Every row comes from one small tree of marks. Brackets hold a mark, then the marks that hang from it, in alphabetical order. Every link used is in the known rows. Which tree was each row made from?
In the rows, 128 means zero.
Known rows:
{B {C A} {V X}}: [ 93 191 133 131 118 102 126 126 103 140  83 106 144 152  62 139 116 118]
{A C}: [ 82 205 125 159 103 120 146 143 136 149 143  92 129 154 120 166 132 137]
{V {X {C A B}}}: [102 167 130 135 102 129 149  81 129 192 148  96 144 159  72 152 114 138]
{X {C A V}}: [ 99 167 119 158 125 146 171 131 108 176 166 134 108 141 115 162 125 142]
{C A {B V} X}: [107 155 128 113 144 134 175 105  93 201 142 134 121 137  78 163 114 179]
{E {C V X}}: [ 75 153 112 151 160 132 169 168 105 164 120 108 119 100 103 181 148 155]
{A {C B {V X}}}: [ 74 178 146 159 138 142 159 119 133 158 134  78 133 140 107 167  95 180]
{A {C X}}: [ 79 203 121 148 103 120 165 132 129 165 143  91 121 144 117 171 139 150]
{B {C A V X}}: [ 99 194 112 138 128 113 171 143  78 165 103 128 126 140  91 155 106 139]
{B {X {C V}}}: [ 84 154 132 155 112 110 161 136 102 173 123 113 116 122  74 164 145 152]
{C B X}: [ 95 152 126 126 131 128 159 110 112 192 139 111 149 134  76 165 102 177]
{V X}: [ 78 161  99 116 102 108 134 105 141 160 123  76 165 142  57 144 120 122]
{C B V}: [ 82 132 129 145 169 149 154 138 113 159 133 112 150 121  86 161  74 188]
{C X}: [ 83 163  94 117 112 113 162 128 117 173 136 107 141 128  81 159 134 142]
{V {C A B} X}: [115 198 115 142 103 118 165  69 126 171 147  75 151 141  59 150 116 129]
{E {C A B V}}: [103 160 133 161 170 145 165 161  95 180 130 130 115 125 108 180 123 160]
{B {C A {V X}}}: [ 98 194 116 141 123 111 153 134  91 154  95 113 139 152  80 145  97 125]
{B V X}: [ 71 143 129 129 125  94 134 147 108 145  94 107 130 112  48 155 154 149]
{C A {B X} V}: [103 144 131 133 158 132 186 126  79 198 127 135 113 128  73 165  97 187]
{V C}: [ 99 202  98 161 103 111 150 127 130 129 150  87 149 124  86 154 138 112]
{C A {V X}}: [ 84 156  89 115 139 129 180 118 108 173 133 110 127 131  77 149 110 144]

Write each row's tree:
[ 77 147 148 150 118 107 137 137 107 156 112 113 115 118  63 160 160 151] | {B V {X C}}
[ 84 140 142 131 143 130 124 111 130 157 122  96 162 136  62 152  95 167] | {C {B {V X}}}
[101 156 129 149 170 144 184 149  88 196 131 128 108 115 105 184 131 172] | {E {C A B V X}}
[ 91 165 106 143 157 133 184 162  91 183 129 125 102 110 108 181 153 148] | {E {C A V X}}
[ 90 176 124 143 117  94 156 130 100 144 110 104 116 107  51 155 167 137] | {B {V {C A}} X}
[ 96 172 115 131  92 121 150  90 131 183 146  94 139 156  75 150 129 120] | {V {X {C A}}}
[ 86 180 137 155 121  89 148 157  78 150  65 111 133 128  60 155 118 143] | {B {C V} X}
[118 167 118 114 126 130 183 100  92 218 152 136 125 149  83 165 109 169] | {C A B X}
[107 166 142 156 155 134 144 157 103 176 128 130 120 136 101 177 139 146] | {E {C A {B V}}}
[106 207  93 137  90 107 166  81 130 158 146  72 146 136  62 146 138 104] | {V {C A} X}
[108 159 142 163 139 157 170 118 105 189 167 136 114 146 111 166 102 166] | {X {C A B V}}
[ 80 187 156 158 126 132 139 120 138 154 134  83 136 151 104 166 112 167] | {A {C {B {V X}}}}
[ 87 148 139 168 173 144 148 168 109 162 121 112 132 115 103 181 119 165] | {E {C B V}}
[ 83 186 162 163 123 122 144 132 123 159 125  94 123 143 100 171 124 172] | {A {C {B V X}}}
[115 173 143 157 138 120 156 152  92 197 122 129 114 140  91 180 147 144] | {E {C A {B X}}}
[ 66 187 119 150 130 133 179 139 123 158 138  90 114 124 121 172 126 170] | {A {C V X}}
[123 203 122 159 108 111 172 107 103 170 148 107 130 134  73 161 132 136] | {V {C A {B X}}}
[ 99 195 133 144 125 105 126 153  94 133  92 129 136 152  82 145 119 120] | {B {C A} V}
[108 191 128 166 111 111 155 114 116 152 139  90 147 123  69 161 127 141] | {V {C {B X}}}
[ 78 180 138 139 121 101 108 131 117 121  74  90 161 142  58 139 111 123] | {B C {V X}}
[ 74 154 116 154 155 130 150 161 119 154 113  94 132 111  92 172 140 141] | {E {C {V X}}}
[102 180 108 140 130 120 170 155  98 190 133 126 108 129 104 180 166 128] | {E {C A X}}
[ 93 167 111 155 157 134 166 174  99 167 128 127 109 121 111 176 146 135] | {E {C A V}}
[ 78 179 153 167 138 132 165 137 116 164 127  94 119 134 107 174 108 187] | {A {C {B X} V}}
[ 76 179 142 156 143 144 178 126 119 171 140  93 119 130 118 176 104 194] | {A {C B V X}}
